What can hang from each mark
babaf: rovum
giva: gitos
favizu: ravu
pusopip: tulis
rovum: babaf kibud
kibud: rovum
tulis: pusopip
gitos: bezod giva kibud nuzab
bezod: gitos pusopip ravu roro

Every row comes from one small tree of marks. The marks that hang from a mark follow it in brackets, in alphabetical order. Every link used is in the known rows. Which tree was each row made from?
Known rows
gitos[bezod giva kibud[rovum] nuzab]: [ 4.11  4.56  0.53  3.01  3.10 -0.89 -3.98  2.44  1.48 -0.32 -2.39  0.79
 -1.21 -0.67  5.16  1.83  0.15 -0.20 -1.45  1.40  3.85 -1.49 -1.19]
pusopip[tulis]: [ 1.53  2.87  0.97  2.90  1.44  0.96 -1.52  0.66  1.15  0.08 -0.05  1.06
  0.03 -0.23  1.51 -0.73  0.51 -0.51 -0.78 -0.39  0.58  1.02  1.91]
kibud[rovum]: [ 1.81  1.86  0.52  3.19  1.61  1.50 -0.65  0.26  0.98 -0.35  0.09  0.69
  0.63 -0.36  2.30  0.71  1.38 -0.59 -0.96  0.11  1.33  0.73  0.99]
giva[gitos[kibud nuzab]]: [ 2.99  3.57  0.60  1.32  0.59  0.31 -2.71  1.60  1.81 -0.05 -1.42  0.40
 -0.50 -0.59  2.33  0.18  0.76 -0.30 -1.21  1.00  2.18 -0.68  0.64]
gitos[giva kibud]: [ 3.08  4.21  0.78  2.01  2.11 -0.47 -2.77  1.78  1.73 -0.31 -2.01  0.72
  0.17 -0.29  3.88  0.68  0.23  0.11 -1.35  1.06  2.26 -1.04  0.34]
favizu[ravu]: [ 1.78  1.87  0.60  2.55  1.54  0.85 -0.07  0.82  1.44  0.28 -0.03  1.32
  0.85 -0.89  1.93 -0.30  1.20 -0.23 -1.23  0.29  0.91  0.11  2.63]
babaf[rovum[kibud]]: [ 1.25  1.12  0.64  0.84  1.83  0.90  0.66  1.47  1.16 -1.29 -0.15  1.06
  1.29 -0.73  1.32  0.00  0.59 -0.30 -1.28  1.58  1.80  0.36  0.22]
bezod[gitos[nuzab] pusopip[tulis] ravu roro]: [ 2.69  4.37 -0.69  2.97 -0.63  1.49 -1.55  2.25  3.77 -0.33 -0.41  0.55
  0.85 -0.13  3.02  0.94  0.10 -1.30 -0.28  0.67  0.84  0.32 -1.54]
giva[gitos]: [ 2.03  2.79  0.84  1.25  0.27  1.11 -1.12  0.69  1.49 -0.12 -0.54  0.50
  0.62 -0.22  0.66 -0.35  1.14 -0.44 -1.19  0.50  1.05 -0.04  1.80]
gitos[bezod[pusopip ravu roro] nuzab]: [ 2.62  3.76 -0.02  1.34  0.46  0.32 -1.49  2.33  2.64  0.01 -0.29  1.19
 -0.51 -0.71  3.20  0.59  0.60 -0.44 -1.13  1.64  2.03 -1.23 -0.75]
giva[gitos[bezod[ravu] nuzab]]: [ 2.97  3.59  0.44  1.24  0.20  0.60 -1.65  1.83  1.89  0.06 -0.88  0.96
 -0.58 -0.58  1.30  0.12  0.60 -0.50 -1.29  1.17  2.07 -0.71  0.36]
gitos[bezod[pusopip ravu] giva]: [ 3.09  4.09  0.36  1.69  0.88 -0.56 -1.11  2.42  2.41 -0.41 -0.75  1.41
  0.97 -0.22  2.97  0.30  0.11 -0.22 -1.36  1.82  2.28 -1.12 -1.16]
bezod[gitos ravu]: [ 2.45  3.03 -0.25  2.56  0.13  0.70  0.33  1.21  2.75 -0.46 -0.48  1.14
  1.12 -0.03  1.50  1.11  0.25 -0.74 -0.84  0.64  1.04  0.73 -1.08]
gitos[bezod[roro] kibud[rovum[babaf]] nuzab]: [ 3.43  3.42  0.76  2.80  2.08 -0.23 -2.25  1.67  0.77 -0.07 -1.06  0.64
 -2.27 -1.09  4.66  1.02  0.68 -0.32 -1.03  0.91  3.64 -1.46  0.22]
rovum[babaf kibud]: [ 2.13  1.91  0.46  0.73  1.11  0.25  0.67  1.05  0.91 -0.74  0.30  0.61
  1.10 -1.12  1.36 -0.74  1.15 -0.14 -0.94  1.02  1.73  0.26 -0.17]
bezod[pusopip]: [ 1.63  2.32  0.37  1.41  0.65  0.05 -0.39  1.02  2.12 -0.41  0.50  0.95
  1.52 -0.14  2.01 -0.25  1.19 -0.22 -1.02  1.17  1.06  0.06  0.01]
giva[gitos[bezod[ravu roro] nuzab]]: [ 2.85  3.99  0.47  1.15 -0.03  1.15 -2.07  1.85  1.92  0.23 -1.12  0.74
 -0.84 -0.64  1.70  0.26  0.63 -0.59 -1.26  0.99  1.83 -1.11  0.89]
bezod[gitos[kibud nuzab] ravu roro]: [ 3.20  4.38 -0.51  2.52  0.22  0.77 -1.82  2.13  3.17 -0.17 -1.69  0.64
 -0.53 -0.46  3.76  1.89  0.02 -0.76 -0.82  0.90  1.86 -0.62 -1.10]
tulis[pusopip]: [ 2.11  3.01  0.78  1.43  1.97 -0.26 -1.06  0.19  2.35 -0.19 -0.25  1.09
  0.75 -0.20  2.06  1.53  1.20 -0.48 -1.24  0.53  1.10 -0.73  0.16]
gitos[bezod kibud]: [ 2.36  2.97  1.31  1.96  2.07 -1.94 -1.44  1.30  0.84  0.06 -0.97  1.75
 -1.34 -0.18  2.93  0.17  0.11  0.25 -1.61  1.07  2.53 -1.08  0.84]
bezod[gitos[giva nuzab] pusopip[tulis] roro]: [ 3.00  5.39 -0.33  2.67  1.15  1.03 -3.47  2.22  3.51 -0.50 -1.45 -0.03
  1.27  0.10  3.69  1.24  0.33 -1.09 -0.46  0.72  1.05 -0.21 -1.12]
gitos[bezod[ravu roro] giva kibud nuzab]: [ 4.11  5.58  0.32  1.89  1.69 -0.36 -3.85  3.26  2.32  0.12 -2.70  0.99
 -1.65 -0.83  5.14  1.52 -0.32 -0.11 -1.47  1.66  3.37 -2.35 -0.80]
gitos[bezod giva kibud]: [ 3.30  4.44  1.19  1.95  2.60 -1.84 -2.82  2.03  1.25 -0.18 -2.15  1.37
 -0.73 -0.18  3.90  0.65 -0.18  0.26 -1.66  1.42  3.00 -1.64  0.15]
giva[gitos[bezod[pusopip roro] kibud nuzab]]: [ 3.07  4.01  0.76  1.00  0.34 -0.58 -2.84  2.09  1.95  0.00 -1.32  0.60
 -0.89 -0.38  2.98  0.08  0.58 -0.32 -1.34  1.53  2.50 -1.78  0.61]
gitos[bezod[pusopip roro] giva kibud nuzab]: [ 3.74  5.47  0.46  1.34  2.12 -1.35 -4.26  3.05  2.40 -0.19 -2.24  0.68
 -0.85 -0.52  5.48  1.18  0.07 -0.03 -1.42  2.10  3.25 -2.55 -1.02]
gitos[bezod[roro]]: [ 1.69  3.12  1.09  1.51  1.69  0.03 -1.22  0.82  0.96  0.18 -0.58  1.32
 -0.88 -0.26  1.99  0.29  0.76 -0.15 -1.42  0.61  1.29 -1.01  2.02]
giva[gitos[bezod]]: [ 2.18  2.95  1.13  1.18  0.67 -0.02 -1.14  0.92  1.01  0.01 -0.66  1.02
 -0.18 -0.11  0.72 -0.40  0.76 -0.34 -1.44  0.79  1.54 -0.59  1.72]

Which tree is each row?
[ 2.80  3.60  0.87  1.43 -0.83 -0.42 -1.22  1.98  1.85 -0.06 -0.82  1.04
 -0.42 -0.14  2.41 -0.35  0.26 -0.35 -1.37  1.42  2.13 -1.53  0.81] => giva[gitos[bezod[pusopip ravu roro] kibud]]
[ 3.87  4.41 -0.25  3.26  2.42 -0.08 -3.17  1.88  2.58 -0.73 -2.30  0.20
  0.48 -0.19  4.29  2.43  0.24 -0.69 -0.92  0.91  2.76 -0.20 -1.86] => bezod[gitos[giva kibud[rovum] nuzab]]
[ 2.28  3.59 -0.25  2.49 -0.15  1.62 -0.28  1.21  2.77 -0.24 -0.83  0.76
  0.59 -0.09  2.06  1.37  0.37 -0.89 -0.79  0.43  0.67  0.08 -0.04] => bezod[gitos ravu roro]
[ 2.93  3.87 -0.13  3.13  1.60  0.70 -2.68  1.28  2.28 -0.34 -1.68  0.10
 -0.52 -0.21  4.09  2.20  0.63 -0.85 -0.82  0.46  1.93 -0.39 -0.32] => bezod[gitos[kibud[rovum] nuzab] roro]
[ 3.92  5.04  0.64  1.75  2.99 -1.55 -4.03  2.69  1.79 -0.12 -2.62  1.06
 -1.33 -0.65  4.67  1.32 -0.09  0.14 -1.57  1.69  3.52 -1.88 -0.87] => gitos[bezod giva kibud nuzab]
[ 3.42  3.61 -0.77  2.31 -0.30 -0.70 -0.88  2.53  3.85 -0.70 -0.66  0.98
  1.09 -0.21  3.70  1.27  0.00 -0.70 -0.74  1.76  2.33 -0.14 -3.37] => bezod[gitos[kibud nuzab] pusopip ravu]
[ 2.98  3.03 -0.20  4.52 -0.46 -0.10 -0.42  1.90  2.96 -0.75  0.01  1.04
  1.23  0.26  3.35  0.70 -0.33 -1.15 -0.43  0.55  1.78  1.01 -2.12] => bezod[gitos[kibud[rovum]] pusopip[tulis] ravu]
[ 2.22  2.88  0.97  1.03  0.20 -0.38 -0.87  1.20  1.55 -0.20 -0.26  0.94
  0.54  0.00  0.97 -0.55  0.85 -0.36 -1.36  1.22  1.62 -0.67  1.12] => giva[gitos[bezod[pusopip]]]
[ 3.29  4.22  0.62  1.43  0.00  0.11 -2.53  2.24  1.82  0.23 -1.59  0.83
 -1.59 -0.62  2.77  0.35  0.24 -0.40 -1.38  1.24  2.58 -1.60  0.72] => giva[gitos[bezod[ravu roro] kibud nuzab]]
[ 3.39  4.81  0.43  1.44  2.86 -0.29 -3.40  2.22  1.88 -0.09 -1.95  0.93
 -0.50 -0.65  3.28  1.12  0.46 -0.10 -1.42  1.43  2.61 -1.25 -0.48] => gitos[bezod giva nuzab]
[ 3.77  5.52  0.67  1.63  2.68 -0.86 -4.62  2.71  1.83  0.09 -2.84  0.76
 -1.77 -0.65  5.06  1.42  0.00  0.04 -1.53  1.54  3.20 -2.45 -0.04] => gitos[bezod[roro] giva kibud nuzab]
[ 3.05  4.87  0.29  2.37  1.69  0.02 -2.76  1.55  2.37 -0.39 -2.42  0.29
  0.34  0.19  3.83  1.75  0.15 -0.48 -1.04  0.72  1.66 -0.98  0.17] => bezod[gitos[giva kibud] roro]
[ 3.21  3.01  0.46  2.69  1.83 -1.44 -2.31  2.04  1.63 -0.37 -0.59  1.15
 -0.86 -0.52  4.60  0.95  0.49 -0.26 -1.26  1.60  3.41 -1.02 -1.46] => gitos[bezod[pusopip] kibud[rovum] nuzab]
[ 3.17  3.79  0.91  1.25  1.01 -0.87 -2.70  1.83  1.42  0.08 -1.55  0.87
 -1.32 -0.48  2.35  0.22  0.44 -0.20 -1.46  1.22  2.71 -1.21  0.59] => giva[gitos[bezod kibud nuzab]]
[ 3.06  4.13  0.91  1.14  0.87 -0.21 -3.12  1.80  1.44  0.17 -1.75  0.67
 -1.61 -0.48  2.66  0.32  0.49 -0.28 -1.43  1.15  2.51 -1.74  1.28] => giva[gitos[bezod[roro] kibud nuzab]]
[ 3.34  3.34  0.81  2.24  1.16 -0.27 -2.68  1.61  1.15 -0.14 -1.33  0.68
 -1.15 -0.49  2.80  0.55  0.57 -0.46 -1.37  1.00  2.95 -0.91  0.51] => giva[gitos[bezod kibud[rovum] nuzab]]
[ 3.22  3.62  0.64  3.19  2.20  0.19 -2.68  1.55  1.33 -0.51 -1.81  0.51
  0.33 -0.34  4.46  1.20  0.47 -0.23 -1.22  0.78  2.67 -0.58  0.03] => gitos[giva kibud[rovum]]
[ 2.24  4.21 -0.23  2.61  0.68  0.86 -2.42  1.60  3.18 -0.35 -0.48  0.25
  0.79  0.08  2.96  0.89  0.58 -1.12 -0.39  0.49  0.72  0.23 -0.53] => bezod[gitos[nuzab] pusopip[tulis] roro]
[ 3.11  3.21  0.49  2.30  0.65  0.78 -2.65  1.43  1.56 -0.22 -1.21  0.15
 -0.38 -0.59  2.77  0.53  0.93 -0.58 -1.12  0.74  2.49 -0.37  0.46] => giva[gitos[kibud[rovum] nuzab]]
[ 2.34  3.88 -0.49  1.60  0.68  0.59 -1.79  1.53  3.37 -0.52 -0.61  0.16
  1.17 -0.06  3.02  1.44  1.02 -0.86 -0.68  1.18  1.09 -0.35 -1.13] => bezod[gitos[nuzab] pusopip roro]
[ 3.21  4.27  0.26  2.57  2.01 -0.92 -2.16  1.54  2.39 -0.61 -2.13  0.66
  0.81  0.19  3.26  1.56 -0.02 -0.33 -1.11  0.87  2.01 -0.38 -0.84] => bezod[gitos[giva kibud]]
[ 3.73  4.82  0.26  1.77  2.47 -0.21 -4.07  2.44  2.30 -0.23 -2.46  0.49
 -0.40 -0.75  4.61  1.29  0.29 -0.02 -1.26  1.38  2.90 -1.22 -0.85] => gitos[giva kibud nuzab]
[ 3.88  4.37  0.12  2.96  2.56  0.47 -3.92  2.21  1.94 -0.47 -2.26  0.22
 -0.26 -0.79  5.19  1.71  0.54 -0.34 -1.11  1.08  3.22 -0.83 -1.02] => gitos[giva kibud[rovum] nuzab]
[ 2.92  4.63  0.37  1.54  0.60  0.11 -1.52  2.42  2.44 -0.22 -0.99  1.14
  0.59 -0.24  3.40  0.56  0.22 -0.34 -1.33  1.66  1.92 -1.59 -0.37] => gitos[bezod[pusopip ravu roro] giva]
[ 3.63  3.70  0.21  3.41  1.87 -0.20 -1.47  1.32  1.90 -0.90 -1.62  0.23
  0.83 -0.12  3.70  1.54  0.28 -0.59 -0.77  0.66  2.70  0.02 -1.11] => bezod[gitos[giva kibud[rovum[babaf]]]]
[ 2.89  4.94 -0.38  3.15 -0.40  1.29 -1.58  2.35  3.68 -0.54 -0.93  0.46
  1.75  0.27  3.15  0.78 -0.14 -1.20 -0.45  0.61  0.85  0.06 -1.10] => bezod[gitos[giva] pusopip[tulis] ravu roro]
[ 3.58  4.67  0.79  2.84  0.91 -1.58 -2.25  2.95  2.16 -0.30 -1.36  1.61
 -0.17 -0.08  4.25 -0.05 -0.80 -0.15 -1.27  1.49  2.86 -1.23 -1.12] => gitos[bezod[pusopip[tulis] ravu] giva kibud]
[ 3.21  5.30  0.44  1.34  2.72  0.39 -3.85  2.21  1.95  0.06 -2.17  0.61
 -0.93 -0.66  3.68  1.42  0.58 -0.23 -1.39  1.29  2.31 -1.81  0.25] => gitos[bezod[roro] giva nuzab]
[ 2.88  3.46  1.01  2.18 -0.69 -0.85 -1.30  2.05  1.69 -0.08 -0.56  1.33
 -0.35 -0.05  2.02 -0.82 -0.14 -0.45 -1.24  1.05  2.18 -0.74  0.44] => giva[gitos[bezod[pusopip[tulis] ravu] kibud]]
[ 1.80  3.03 -0.01  1.55 -0.95  1.52 -0.08  1.62  2.81 -0.23  0.42  0.86
  1.12 -0.38  2.69  0.02  0.92 -0.57 -0.86  1.14  0.77 -0.53  0.16] => bezod[pusopip ravu roro]
[ 3.11  5.19 -0.31  1.93  2.00  1.27 -3.30  1.71  2.95 -0.35 -2.21 -0.07
  0.57 -0.21  3.38  2.20  0.69 -0.75 -0.87  0.74  1.37 -0.71 -0.37] => bezod[gitos[giva nuzab] roro]
[ 2.52  3.30 -0.50  1.73  0.99 -0.32 -1.20  1.52  3.36 -0.78 -0.28  0.54
  1.65  0.01  2.48  1.18  0.86 -0.70 -0.72  1.38  1.44  0.33 -2.11] => bezod[gitos[nuzab] pusopip]
